What can hang from each mark
j_581: j_545 j_603 j_689 j_788
j_689: j_138
j_788: j_138 j_581
j_603: j_138
j_545: j_581
j_138: j_603 j_689 j_788

Every row comes from one small tree of marks. The marks that hang from a mark follow it in brackets, in the order of their numbers. Every link used is in the known rows. Which tree was each row made from?
Known rows
j_545[j_581[j_689]]: -1.07  -0.05  1.66  -2.40  0.63  2.41  2.49  0.15  2.59  0.22  0.18  -0.35  1.55  0.58  1.01  -2.63  0.28  -3.53  -1.11  -0.73  2.34  0.93
j_689[j_138]: -1.43  -0.75  1.95  -1.92  0.53  2.59  3.71  3.54  1.53  0.33  -0.39  0.59  0.95  1.09  1.15  -3.76  -0.06  -3.49  -0.62  -1.42  2.48  2.25
j_138[j_689]: -1.21  -0.13  2.06  -2.02  0.99  2.75  4.19  3.19  1.60  0.06  0.36  -0.50  1.10  0.75  1.16  -3.26  0.55  -3.44  -0.23  -0.93  2.21  2.22
j_545[j_581]: -0.79  -0.31  1.82  -2.37  0.70  2.57  3.03  2.20  1.99  0.14  0.20  -0.23  1.37  0.86  0.81  -4.36  0.20  -3.22  -1.28  -1.25  2.47  1.81
j_689[j_138[j_603 j_788[j_581[j_545]]]]: -2.11  0.04  2.78  -2.69  0.25  2.67  3.67  2.67  0.35  1.43  0.09  0.11  0.88  0.93  1.22  -2.69  0.07  -2.18  3.43  -0.80  2.45  1.57
j_545[j_581[j_603 j_689 j_788]]: -2.75  0.56  1.76  -2.23  0.48  2.94  1.23  -1.59  2.40  0.44  0.10  -0.31  0.35  0.52  1.40  -0.21  -0.42  -2.29  -0.51  -0.42  2.02  0.20
j_689[j_138[j_603 j_788[j_581]]]: -1.41  0.00  2.42  -1.84  0.65  2.17  4.35  3.57  0.90  1.10  -0.32  0.20  -0.27  1.03  1.19  -3.30  0.37  -2.68  2.76  -1.26  2.72  1.95
j_603[j_138[j_689 j_788[j_581[j_545]]]]: 0.07  0.48  2.59  -3.28  0.87  2.30  3.73  1.92  0.65  1.04  0.85  -0.57  1.34  0.38  1.07  -2.51  0.16  -2.90  3.63  -0.48  1.67  2.65
j_581[j_545 j_603 j_788[j_138]]: -4.11  -0.16  2.49  -2.91  -0.39  4.19  1.68  0.99  -0.41  0.77  -0.25  0.16  0.99  0.88  1.57  -2.46  -1.33  -0.92  -0.07  -0.62  1.66  2.00
j_603[j_138[j_689 j_788[j_581]]]: 0.56  0.51  2.34  -2.47  1.16  1.87  4.44  2.94  1.25  0.79  0.40  -0.45  0.19  0.50  1.06  -2.78  0.28  -3.22  3.24  -0.90  1.91  2.87
j_138[j_603 j_689]: -1.17  -0.04  2.06  -1.85  1.26  2.98  3.94  2.75  1.37  0.41  0.07  -0.65  0.90  0.90  1.13  -2.21  0.98  -3.19  0.02  -1.04  2.52  1.69
j_788[j_138]: -1.71  -0.75  2.07  -2.17  0.30  3.20  3.63  3.69  0.34  0.38  -0.45  0.24  0.68  1.03  1.07  -5.07  -0.73  -2.36  -1.33  -1.42  2.26  3.19
j_138[j_603 j_689 j_788[j_581[j_545]]]: -1.81  0.58  2.79  -2.80  0.82  2.77  3.96  2.00  0.39  1.12  0.84  -1.06  0.97  0.60  1.20  -2.43  1.14  -2.10  3.88  -0.34  2.18  1.92
j_545[j_581[j_603[j_138[j_689]] j_788]]: -0.14  0.70  1.71  -2.28  1.04  2.72  1.68  -0.29  2.61  0.50  0.20  -0.33  -0.34  0.56  1.16  0.44  0.41  -3.06  0.58  -0.94  2.08  1.25
j_788[j_581]: -1.55  -0.22  2.36  -2.96  0.66  2.31  3.42  3.60  1.20  0.39  0.06  -0.18  0.82  0.87  1.05  -6.31  -0.59  -2.49  0.11  -0.92  2.16  2.52
j_138[j_788[j_581[j_603]]]: -2.70  0.22  2.40  -2.55  0.70  2.94  3.72  2.73  1.11  0.55  0.46  -0.02  0.61  0.85  1.09  -4.50  -1.26  -1.64  1.62  -0.73  1.99  1.98
j_138[j_603]: -1.74  -0.48  2.10  -2.03  0.87  3.06  3.45  3.06  0.82  0.40  -0.18  -0.09  1.45  1.17  1.08  -4.31  -0.39  -2.80  -0.70  -1.32  2.37  1.32
j_581[j_689 j_788[j_138]]: -2.41  0.07  2.15  -2.13  -0.07  2.86  2.45  0.75  0.18  0.69  -0.56  -0.13  0.50  0.61  1.67  -1.85  -0.49  -2.10  0.02  -0.72  1.87  1.89
j_138[j_603 j_689 j_788[j_581]]: -1.00  0.51  2.45  -1.97  1.23  2.30  4.72  2.99  0.95  0.80  0.51  -0.85  -0.29  0.70  1.17  -3.06  0.90  -2.36  3.15  -0.80  2.50  1.94
j_603[j_138[j_788]]: -0.29  -0.16  2.02  -2.07  0.91  2.53  4.26  3.18  0.50  0.48  -0.07  0.38  2.40  0.89  0.98  -3.34  -0.79  -3.23  1.21  -1.43  1.72  2.24
j_138[j_689 j_788]: -1.05  0.07  2.11  -1.66  1.07  2.65  5.27  3.09  0.66  0.18  0.51  -0.46  1.28  0.70  1.16  -2.04  0.47  -3.09  1.43  -0.94  2.09  1.97
j_788[j_581[j_545 j_689[j_138[j_603]]]]: -2.42  -0.02  2.47  -3.10  0.18  2.55  1.99  0.42  1.66  1.39  -0.12  -0.02  0.78  0.69  1.46  -2.53  0.39  -2.95  1.93  -0.34  2.49  1.00
j_603[j_138[j_788[j_581[j_689]]]]: -0.60  0.24  2.21  -2.66  0.87  1.75  3.37  1.18  1.13  0.99  0.14  -0.05  1.18  0.43  1.18  -3.09  -0.89  -2.94  2.82  -0.52  1.66  1.90

Write each row's tree
-2.39  -0.09  2.30  -2.94  0.64  3.70  2.84  1.16  0.35  0.82  0.52  0.50  3.16  0.82  1.06  -2.04  -1.64  -2.30  1.53  -0.87  1.46  1.53 => j_581[j_545 j_603[j_138[j_788]]]
-1.66  0.22  2.69  -3.21  0.32  3.17  2.95  2.22  0.39  1.18  0.12  -0.77  -0.28  0.72  1.18  -3.53  0.79  -1.92  1.52  -0.57  2.54  2.87 => j_788[j_138[j_603 j_689] j_581[j_545]]
-1.63  -0.36  2.11  -1.15  0.76  2.77  4.52  3.44  0.41  0.83  -0.39  0.53  0.82  1.19  1.21  -1.69  0.33  -2.98  1.58  -1.46  2.67  1.34 => j_689[j_138[j_603 j_788]]
-2.67  0.32  1.65  -1.88  0.25  2.65  1.17  -1.37  2.91  0.64  -0.27  0.30  -0.60  0.59  1.54  0.96  0.03  -3.00  0.03  -0.60  2.46  0.13 => j_545[j_581[j_603 j_689[j_138] j_788]]
-0.37  0.55  1.99  -1.58  0.53  2.87  2.76  0.81  0.77  0.76  -0.35  -0.87  -1.74  0.76  1.25  -0.46  1.69  -2.25  0.32  -1.19  2.80  2.04 => j_545[j_581[j_788[j_138[j_603 j_689]]]]
-2.56  0.02  2.34  -4.11  0.50  3.03  0.94  -0.63  2.06  1.18  0.43  0.06  2.05  0.40  1.22  -2.86  -1.49  -2.61  1.24  0.00  1.62  1.42 => j_788[j_581[j_545 j_603[j_138] j_689]]
-1.97  -0.03  1.80  -2.08  0.94  2.97  2.89  0.33  1.58  0.65  0.30  0.39  2.27  0.59  1.26  -0.70  -1.39  -2.98  0.97  -0.76  1.61  1.15 => j_581[j_603[j_138[j_788]] j_689]
-4.48  0.34  2.37  -3.05  -0.05  3.66  1.17  -1.41  0.94  0.74  0.39  -0.23  2.21  0.53  1.77  -0.64  -1.25  -1.85  0.59  0.00  1.36  0.11 => j_581[j_545 j_603 j_689 j_788]
-0.70  0.14  2.15  -2.98  1.27  2.66  2.64  1.97  2.59  0.67  0.31  -0.26  -0.13  0.62  1.07  -2.82  -0.57  -3.01  0.89  -0.72  2.11  2.62 => j_788[j_581[j_603[j_138[j_689]]]]
-1.44  0.57  1.87  -2.21  0.35  2.24  2.04  -0.74  1.93  0.36  -0.03  -0.52  0.71  0.48  1.43  -1.40  0.20  -2.86  -0.10  -0.57  2.00  0.47 => j_545[j_581[j_689 j_788]]
-2.03  -0.10  2.46  -3.97  0.63  3.27  1.49  1.28  1.45  1.02  0.42  0.21  1.64  0.78  1.07  -4.51  -1.69  -2.22  1.06  -0.61  1.60  2.26 => j_788[j_581[j_545 j_603[j_138]]]
-3.86  0.16  2.02  -2.23  0.36  3.24  1.79  -0.45  1.34  0.47  0.04  0.06  1.10  0.63  1.73  -1.11  -1.22  -2.17  0.00  -0.39  1.61  0.37 => j_581[j_603 j_689 j_788]
-1.87  -0.01  1.94  -1.20  0.69  2.55  4.05  1.42  1.16  0.94  -0.35  0.37  1.04  0.80  1.41  -0.13  0.52  -3.40  1.73  -1.01  2.60  0.51 => j_581[j_689[j_138[j_603 j_788]]]
-2.33  0.21  1.89  -2.46  0.55  2.93  1.42  -0.83  1.51  0.72  -0.34  0.27  1.60  0.59  1.60  -0.35  -1.49  -2.70  0.49  -0.63  1.49  0.62 => j_581[j_603[j_138] j_689 j_788]
-3.55  -0.28  2.61  -3.66  -0.07  3.72  1.90  2.13  0.67  0.89  0.13  0.06  0.37  0.83  1.10  -5.44  -1.40  -1.15  -0.02  -0.48  2.07  3.23 => j_788[j_138 j_581[j_545 j_603]]
-2.08  0.26  2.36  -2.55  0.65  1.98  3.98  1.65  1.01  0.65  0.41  -0.30  1.02  0.46  1.25  -3.81  -0.50  -2.61  2.30  -0.40  1.89  1.71 => j_138[j_788[j_581[j_689]]]
-3.87  0.13  2.47  -3.78  0.21  3.22  1.53  -0.11  1.79  0.88  0.65  -0.23  1.54  0.43  1.30  -3.72  -1.38  -2.10  0.91  0.21  1.70  1.29 => j_788[j_581[j_545 j_603 j_689]]
-1.92  0.56  2.32  -3.01  0.60  3.51  1.63  -0.20  0.86  0.79  0.38  -0.12  1.39  0.56  1.55  0.47  -0.47  -2.57  1.57  -0.40  1.42  1.34 => j_581[j_545 j_603[j_138[j_689]] j_788]
-0.95  0.11  1.89  -1.97  1.30  2.99  4.01  1.99  1.32  0.51  0.51  0.05  1.16  0.65  1.09  -0.37  -0.39  -3.17  1.78  -1.02  1.82  2.03 => j_581[j_603[j_138[j_689 j_788]]]
-2.19  0.26  2.50  -2.60  -0.11  3.38  2.71  1.36  -0.44  0.73  0.05  -0.60  0.53  0.60  1.62  -1.48  0.35  -2.01  1.05  -0.49  1.81  2.71 => j_581[j_545 j_788[j_138[j_689]]]
-3.08  0.11  2.37  -2.34  -0.11  3.03  1.78  -0.53  0.64  1.29  -0.31  0.11  1.31  0.71  1.85  0.52  0.32  -2.72  1.59  -0.44  2.07  -0.17 => j_581[j_545 j_689[j_138[j_603]] j_788]
-4.52  0.22  2.32  -2.96  -0.39  4.01  1.08  -0.96  0.06  0.94  -0.16  0.11  1.17  0.58  1.74  -1.02  -1.20  -1.36  0.17  -0.14  1.58  1.26 => j_581[j_545 j_603 j_689 j_788[j_138]]
-1.32  0.39  1.64  -2.48  0.69  2.68  0.67  -1.94  2.51  0.70  -0.08  -0.05  0.66  0.46  1.38  0.32  -0.80  -2.84  0.05  -0.64  1.78  0.37 => j_545[j_581[j_603[j_138] j_689 j_788]]
-2.73  -0.04  2.59  -3.38  0.00  3.12  1.85  0.57  0.35  1.35  -0.17  -0.43  0.58  0.67  1.34  -3.94  -0.25  -1.83  1.07  -0.21  2.28  1.93 => j_788[j_138[j_603] j_581[j_545 j_689]]
-1.06  -0.08  1.38  -2.59  0.92  2.85  1.26  -1.00  3.32  0.52  0.09  0.13  1.41  0.53  0.95  -0.98  -0.66  -3.61  -1.15  -0.75  2.17  0.87 => j_545[j_581[j_603[j_138] j_689]]
-2.76  0.11  2.61  -2.60  -0.26  3.67  2.21  1.67  -1.28  1.08  -0.54  -0.16  0.98  1.02  1.49  -2.46  -0.19  -1.23  0.73  -0.98  1.99  1.94 => j_581[j_545 j_788[j_138[j_603]]]
-0.96  0.03  1.61  -1.52  0.55  1.97  3.68  0.58  2.34  0.58  0.02  0.12  0.63  0.60  1.15  -0.54  0.98  -3.78  1.23  -0.90  2.63  0.74 => j_545[j_581[j_689[j_138[j_788]]]]
-1.08  -0.27  2.08  -1.69  0.76  3.33  3.82  3.17  0.64  0.59  -0.38  -0.40  -0.29  0.94  1.15  -2.50  0.81  -2.64  -0.42  -1.16  2.80  2.85 => j_788[j_138[j_603 j_689]]
-1.15  0.23  2.55  -3.52  0.42  2.27  2.67  0.44  0.78  1.24  0.51  -0.18  2.25  0.33  1.21  -2.90  -0.71  -2.58  3.53  -0.22  1.40  1.86 => j_603[j_138[j_788[j_581[j_545 j_689]]]]
